What can hang from each mark:
z_104: z_74
z_730: z_771
z_450: z_74
z_371: z_142 z_771
z_771: z_74 z_371 z_730
z_112: z_450
z_74: z_450 z_730 z_771

Known rows, with every way that one mark hangs from another:
z_450[z_74[z_771]]: [  3.7  14.0  -3.4  -2.7  -8.8   7.0  -7.0  30.8 -22.0  21.4   8.6 -27.3
  34.7  14.9 -16.1 -10.0   6.4  19.7  10.6  12.1  -3.4]
z_74[z_450 z_771[z_371[z_142] z_730]]: [ 15.3  62.3  36.8  66.8 -15.1  49.1   2.0  32.3   2.7 -21.4  31.4 -51.9
 -21.0   8.0   8.8 -40.9   4.7 -24.1   1.0 -28.3  -2.2]
z_104[z_74[z_450 z_730 z_771[z_371]]]: [ 18.7  62.3  17.1  22.6  31.6  39.1  -7.5  17.7 -34.2 -22.5  47.6 -41.9
   6.7   6.6 -24.1 -32.0  23.2 -59.7  24.0  -9.8  34.1]
z_450[z_74[z_771[z_371[z_142] z_730]]]: [ 17.3  45.0   0.4  51.0 -32.9  35.4  26.5  37.7   4.4  -1.9  25.1 -31.6
  15.8   6.9  -3.0 -40.5   1.3  13.2  -1.4 -38.7 -20.1]
z_104[z_74]: [ -1.8  -4.7 -19.0 -22.6   9.9   4.6   7.8 -11.6  -9.4  -4.4  -1.9  11.7
  23.2  23.6 -27.0 -12.0   8.2 -21.9  17.4  -6.6  -1.7]
z_450[z_74[z_730 z_771[z_371[z_142]]]]: [ 12.4  50.8   7.9  19.1 -28.4  18.7  26.3  37.7  -6.0  -7.5  27.9 -46.9
  -0.6 -27.4 -23.7 -21.4   1.4  -0.9  -6.5  -1.6  -3.5]
z_371[z_142]: [ -8.3   2.3  12.2  -9.3 -33.5  -3.5  15.4   7.1  17.9 -13.4 -13.9 -17.2
 -18.0  -3.7 -14.7  -4.1 -10.5  -2.1  -8.3  13.1 -20.3]
z_730[z_771[z_74[z_450] z_371[z_142]]]: [  3.0  47.6  15.4 -14.5 -33.6   7.2  30.1  20.5  11.9 -38.8   9.5 -57.2
 -20.8  11.4 -28.4 -17.9   5.2   6.3 -26.0 -24.1 -42.7]
z_371[z_142 z_771[z_74 z_730]]: [ -1.2  34.7  11.7  27.1 -34.1  -2.0  27.6  32.4  31.8 -29.3 -16.5 -28.5
 -13.0  19.2   0.1 -24.1  -5.1  13.0 -33.4 -45.8 -60.0]
z_112[z_450[z_74]]: [ -6.3 -10.1  -6.2 -52.2  -4.5   7.5   9.1  15.9 -25.5  21.2 -10.3  13.1
  42.8  15.6 -50.7  -5.0  25.5  39.7  15.8  21.0 -32.2]
z_730[z_771[z_74 z_371]]: [ 15.6  32.2 -10.5  -5.2  -7.5   0.8  25.6  12.5   7.9 -15.5  11.7 -22.2
  -3.2  -0.5  -5.4 -10.3   8.1  11.4 -27.5 -47.6 -30.8]
z_771[z_371[z_142] z_730]: [ 13.0  30.0   0.7  51.8 -24.9  29.1  33.8   6.9  29.8 -22.0  13.6  -2.0
 -23.5  -7.4  16.0 -30.3  -5.4 -10.0 -13.4 -51.2 -17.5]
z_771[z_74 z_371[z_142] z_730]: [ 15.0  41.7   7.0  51.1 -29.7  19.1  56.5  19.2  27.5  -9.1   7.5   0.1
 -13.5  12.1   2.0 -43.1   4.7  11.1 -18.8 -63.1 -23.3]
z_104[z_74[z_450 z_771]]: [  1.6  26.5  16.3  -9.8  20.1  24.5 -23.7  15.3 -34.2  -7.4  15.8 -41.1
  27.6  41.9 -31.5 -22.0  15.9 -39.1  32.5  17.9  13.9]
z_730[z_771[z_74]]: [  7.5  26.6 -10.8 -21.9  -5.1 -15.1   6.8   5.2   9.1  -3.9   3.2 -20.5
   5.0  10.4 -25.9  -1.6   7.2  23.7 -27.5 -13.7 -34.2]
z_450[z_74[z_730[z_771]]]: [ 14.2  34.8 -34.9 -19.0  -0.1 -11.6  -4.5  -4.5  -0.9 -11.5  32.1 -21.0
  16.0 -17.2 -33.3   9.8   9.3  35.1 -25.4  11.2 -18.9]
z_771[z_74[z_450] z_371[z_142]]: [ -5.0  37.1  32.1   5.3 -31.1  13.6  46.2  26.2   2.4 -23.5   0.1 -34.5
 -17.8  25.2 -25.8 -30.3   6.8  -0.1  -4.1 -22.5 -17.9]
z_771[z_74[z_450] z_730]: [ 11.5  44.7  14.0  44.3  11.5  18.2  10.7   5.3  -2.4  -0.1  21.7   1.9
   9.8  52.5 -12.8 -35.0  24.3  20.9  -2.4 -30.6  -1.4]
z_771[z_74 z_371]: [  8.2  22.4   5.4  14.9  -7.1   8.6  40.5  19.2  -1.3   1.1   2.3   1.9
   4.0   8.9  -1.2 -23.8   9.4   6.3  -5.6 -48.5  -5.6]

Rows:
[ -2.9  49.3  29.0  25.9 -27.2   5.8  14.7  31.9  16.7 -38.8  -2.0 -47.6
 -15.1  39.5 -10.1 -29.4   3.0   8.0 -21.9 -32.9 -48.8] => z_371[z_142 z_771[z_74[z_450] z_730]]
[ 11.6  68.4  46.1  38.1 -10.4  31.0   1.8  35.9  -9.0 -30.2  35.9 -71.0
 -34.3 -23.9 -10.9 -22.9   5.4 -37.6  -3.8   9.3  18.6] => z_74[z_450 z_730 z_771[z_371[z_142]]]
[ -0.2  23.6  14.1   4.6 -39.3   5.9  56.2  26.7  18.0 -10.3  -7.6 -16.0
 -16.3   3.2 -14.8 -25.5  -2.1   3.1 -12.4 -36.0 -24.6] => z_771[z_74 z_371[z_142]]
[  9.3  32.6  16.6   5.1  19.9  42.2  -5.1  21.0 -35.5 -16.6  26.9 -40.0
  17.8  27.5 -18.7 -29.9  15.5 -52.2  32.1 -19.5  14.4] => z_104[z_74[z_450 z_771[z_371]]]
[  1.8  35.6  26.4  -2.7 -14.3  35.9  11.1  28.0 -17.7 -29.4  13.5 -59.4
   1.5  21.9 -30.4 -35.6   5.0 -51.5  23.5  -6.3  -5.8] => z_104[z_74[z_450 z_771[z_371[z_142]]]]
[  5.8  63.3  34.6  17.8 -19.7  13.3  44.1  23.3   3.6 -26.9  24.1 -35.1
 -31.8  -1.5 -30.9 -28.0  11.8  -4.9 -14.0 -13.8   4.0] => z_771[z_74[z_450 z_730] z_371[z_142]]
[ 17.1  44.9  13.7  -5.7   9.5  31.9   3.9  40.7 -36.2  16.0  29.6 -23.2
  26.1 -22.1 -42.1 -21.4  32.9   4.1  10.4   4.6   2.5] => z_112[z_450[z_74[z_730 z_771[z_371]]]]
[ 20.0  49.0   0.2  28.1   2.6  21.2  11.0  32.5 -25.3   4.3  41.6 -31.3
  14.9 -18.5 -10.5 -17.8  13.9   0.1   1.4 -13.1  20.2] => z_450[z_74[z_730 z_771[z_371]]]
[ 11.9  53.4  18.4   5.5  32.5  24.2 -25.3   9.8 -32.5 -12.2  39.5 -39.2
  14.0  16.1 -40.8 -21.6  21.7 -46.1  21.7  22.7  34.9] => z_104[z_74[z_450 z_730 z_771]]
[ 14.3  56.4  30.0  37.4 -18.6  22.7  11.3  33.6   5.4 -17.4  26.8 -51.7
 -32.0 -47.2  -2.0 -20.3  -1.0 -34.5 -11.7  -3.2  13.3] => z_74[z_730 z_771[z_371[z_142]]]
[ -8.6  57.7  39.6  -5.4 -21.3  -8.5  14.9  34.5   5.9 -45.3   0.9 -62.9
 -31.6   6.8 -30.6 -10.4   4.8  -5.8 -27.4   4.2 -27.9] => z_371[z_142 z_771[z_74[z_450 z_730]]]
[ -3.9  43.5  22.6  -3.1 -29.7 -19.3  25.6  33.8  19.7 -33.5 -10.5 -44.6
 -28.4 -17.5 -19.7  -8.8  -2.7  -3.0 -37.5  -9.2 -36.5] => z_371[z_142 z_771[z_74[z_730]]]
[  3.6  35.3   1.2  -6.3  29.1  14.6  -5.4 -13.6 -18.3 -19.6  31.3 -10.2
   7.9  18.2 -44.6 -16.4  21.9 -32.1  15.6  13.6  24.4] => z_104[z_74[z_450 z_730]]
[ 21.2  36.7   3.1  24.6   7.2  48.7   3.7  38.1 -25.3  20.3  24.2  -3.5
  42.4  10.9 -18.3 -39.0  33.5  19.0  16.6 -32.8 -23.4] => z_112[z_450[z_74[z_771[z_371 z_730]]]]
[ 19.1  54.3  14.4  58.3  11.1  32.2  29.6  15.5  -4.4 -11.2  30.6  -1.6
   2.6  42.2   1.3 -44.5  23.2   6.4  -1.3 -62.4   2.2] => z_771[z_74[z_450] z_371 z_730]
[  3.6  38.6   5.3 -22.1   0.9  -7.1  -4.0   6.8  -4.9 -17.2  13.0 -40.0
   4.0  31.4 -33.6  -6.3  16.0  20.8 -18.0   1.4 -27.2] => z_730[z_771[z_74[z_450]]]
[  4.4  46.9  17.7  33.1   7.5  11.0   0.6  26.8  -1.3 -25.8   9.2 -29.4
   1.4  45.1   5.3 -26.0  15.1   8.8 -13.9 -44.6 -33.4] => z_371[z_771[z_74[z_450] z_730]]
[ 23.1  40.3  -2.7  60.2   3.8  22.7  41.8  12.0  10.2   2.4  21.2  18.3
   4.0  18.0  12.7 -42.0  16.0  11.1 -11.1 -76.8  -6.3] => z_771[z_74 z_371 z_730]
[ 13.2  38.2   2.5   9.3  26.7  14.6 -17.4   7.6 -17.3  -0.2  28.0 -21.3
  17.9  -4.3 -30.0 -15.5  16.4 -41.9  13.7  11.0  25.9] => z_104[z_74[z_730 z_771]]
[  9.0  35.4  -1.4 -13.0 -41.4  -3.1  42.0  17.1  25.5 -26.8  -1.8 -39.5
 -19.0  -7.4 -19.3 -13.3  -4.9  10.3 -34.5 -36.1 -52.1] => z_730[z_771[z_74 z_371[z_142]]]
[ 18.1  48.9  18.6  65.0 -21.6  39.0  13.0  32.9  16.6 -10.1  20.4 -33.2
 -17.5 -11.7  19.9 -36.8  -1.8 -21.3  -7.0 -41.5  -8.3] => z_74[z_771[z_371[z_142] z_730]]
[ 10.5  60.7   9.8   0.9 -18.0  13.6   5.4   3.5  12.2 -54.4  37.4 -59.9
 -45.6 -33.8 -20.2  -4.5   2.4 -15.5 -30.3   0.6 -18.6] => z_74[z_450 z_730[z_771[z_371[z_142]]]]
[ 10.0  26.1 -19.8 -54.2   5.8  -2.8 -10.6   3.5 -12.7   2.0  22.0 -11.5
  23.0 -22.4 -63.3   6.9  29.2  40.8 -16.2  27.3 -36.2] => z_112[z_450[z_74[z_730[z_771]]]]
